Known rows, with every step that occurs
babubus-mukuzi-fufe: [ 19   4  11  10 -16   7  25  -5   3  10 -13  -4  15   1  27 -21  -1  11
  12  32  14]
suzev-gelosol-vuki: [-17 -11   0 -13  -4   5   9  -3 -11 -17  28   8  -9  12 -29  17   8 -22
   8  37 -20]
vuki-koge-vekan-fufe: [  0 -13  -1  17  -6  -1 -10  -6 -10   0 -16   9  13 -12 -25 -16   1   6
   8  22 -11]
gelosol-vuki-koge-mukuzi-babubus: [-33 -16  -4  -2   6   7  -7  -7 -20 -19  13  13   4  -4 -25   6  17   1
  -4  35 -17]
babubus-vekan-fufe: [ 17  10   6  16 -12 -12   2  -9   1   9 -17   5  14   1   4 -21  -8   4
  13  22  12]
vekan-fufe-mukuzi-koge: [ 19  10   0  10  -7  20   2 -15   1  31  18  12  10  -8   7 -27 -12  21
  12   3  19]
fufe-vekan: [  8  -6  -1   5 -18  -5  -9  -8  -9  -5 -17   8  10 -10 -13  -9  -2  11
  12  -2  10]
suzev-gelosol-vuki-koge-vekan-fufe: [-28  -9  -7   4   3  11   0  -6 -15 -10  11   8  -1  -1 -60  10   6 -20
   6  39 -32]
vekan-koge: [ 22  -4   7   7 -12  -3   1  -7  -1   9   9  12   0  19  14 -17  -2   5
  16  13   8]
gelosol-vuki-koge: [-13 -27  -2  -7   1  -5  -1   0 -13 -26  25  11   4  -2 -17   7  17  -9
   5  45 -27]
babubus-mukuzi-koge-vuki: [ 26  11   3  32  -9  12  23  -4   5  12 -10  10   6   8  50 -23  -3  24
  12  34  15]
vekan-koge-mukuzi: [  9   6   2  18  -5   1 -10 -10  -5  12   9  11   0  14   0 -12  -3  17
  12   3   9]
suzev-gelosol-vuki-koge: [-22 -24  -4 -11   1   4   7  -2 -15 -24  30   9  -7   6 -36  16  19 -31
   5  47 -34]
koge-vuki: [ 15  -7  -4  22  -8   0   3   0  -1 -10   7  14   3  -1  39 -14  -3  13
  14  17   2]
babubus-mukuzi-fufe-vekan: [ 14  11   4  17 -18   8  18  -9   0  13 -32  -6  22 -11   5 -20  -4  17
  13  15  19]
suzev-gelosol: [  3 -13   4  -8 -13   3   7  -2  -8  -8  14   8  -9  12  -9   2   6 -20
  10  24  -6]
gelosol-vuki: [ -7 -13   2 -10  -5  -4   1  -2  -8 -19  22   9   1   4  -9   7   3   0
   9  34 -13]
mukuzi-koge-vekan: [ 22  -2   7  10 -11  20   7  -7  -8  15 -20  12   5   5   3 -16 -12  15
   9   7  11]
koge-vekan: [  4  -7   7  10 -13  -2  -7  -5 -11  -6 -21  10   7  -1 -15  -7  -7  15
   9   8   4]
suzev-gelosol-vuki-koge-mukuzi-fufe: [-26 -12  -9  -3   7  23  12  -5 -16  -9  26   4   0  -2 -39  13  13 -24
   3  34 -30]
vuki-koge: [  7 -31   3  -1  -9  -8  -3   0 -10 -15   8  11   4  -3   4  -9  16  -7
   7  31 -13]

Rows
[ 20  19   9  27 -12  14  13 -11   1  27 -32   4  12   3   3 -26 -13  29
  11  27  18] => babubus-mukuzi-koge-vekan-fufe
[-24  -8 -14   9   5  16  -3  -9 -17  -9   3   4  18 -21 -40   5   8   4
   4  15 -18] => gelosol-vuki-koge-mukuzi-fufe-vekan
[  9   6   3  16  -6  20  -1 -14 -10  19  -4  15  11  -7 -10 -15  -9  30
   5  -9  19] => fufe-mukuzi-koge-vekan
[  7  18   2  23  -7 -10  -3 -16  -1  15  -6   7  19  -8  -7 -21  -7  16
   9   7  18] => babubus-vekan-fufe-mukuzi
[ 22   9   9  20 -11 -13   5 -10  -1  10 -14  10   9  19   9 -18  -3   2
  13  14  13] => babubus-vekan-koge
[  6   6   0  10  -9   1  -9 -13   0  15  20   9  10 -13  -4 -19  -7  21
  12   5  13] => vekan-fufe-mukuzi
[ 23   4  -3  31  -5   3   4  -5   3   8  10  17   2  15  36 -21  -7  14
  18  11   7] => vekan-koge-vuki
[ 23   8   3  15 -10  24   4 -11  -3  28 -20  10   8   1  -1 -25 -19  18
  13   8  14] => mukuzi-koge-vekan-fufe
[ 32  -2  -3  20  -6  22  15  -3   0  11   6  17   1   6  51 -22  -8  14
  14  16  10] => mukuzi-koge-vuki
[-18 -15  -8   2   7  14   3  -5 -14 -11  20   5  11 -11 -22   4  10  -1
   3  31 -23] => gelosol-vuki-koge-mukuzi-fufe
[ 20  27  -6  42  -1  11   8 -16   4  29  -6  13  19  -7  21 -31 -14  24
  12   3  23] => babubus-vekan-fufe-mukuzi-koge-vuki
[-30  -5 -16   4   4  24   6  -9 -19  -7  10   3   7 -12 -58  14  11 -19
   4  19 -25] => suzev-gelosol-vuki-koge-mukuzi-fufe-vekan
[ 17  11   1  17  -5  19   4 -11  -2  26   4   6   8   9   9 -20 -10  14
  14  -2  13] => vekan-koge-mukuzi-fufe
[ 18  -1   3   5  -8  17   5 -12  -5  18  19  15   6  -3  13 -17  -3  20
   8   0  18] => fufe-mukuzi-koge
[ -4   9   3   5  -9  11  -4 -17  -4  20   8  12  12  -9   0 -26  -6  19
   5   5  25] => vekan-fufe-mukuzi-babubus
[ 20  25  -4  44 -11  15  22 -12   6  24 -29   1  22  -3  24 -29 -11  26
  18   9  22] => babubus-mukuzi-fufe-vekan-koge-vuki
[-33 -16  -8  -2   6   7  -1  -4 -19 -21  29   9  -7   2 -48  20  19 -21
   2  39 -33] => suzev-gelosol-vuki-koge-mukuzi
[ 19  16  -9  29  -2  24   5 -14   4  30  18  16  11 -11  25 -30 -15  30
  14   1  18] => vekan-fufe-mukuzi-koge-vuki
[ -3 -10 -10  16  -4  14  -5  -9 -14   3 -13   4  19 -22 -19 -12   7   7
   6   0  -4] => vuki-koge-mukuzi-fufe-vekan
[ 20  19   4  25 -16  11  19 -13   3  25 -30  -3  21   1   6 -26  -7  18
  16  10  23] => babubus-mukuzi-fufe-vekan-koge
[  6   5   3  16 -12   2 -10  -8  -5   9 -21   7  10  -6 -20 -17 -16  18
  12   9   7] => koge-vekan-fufe
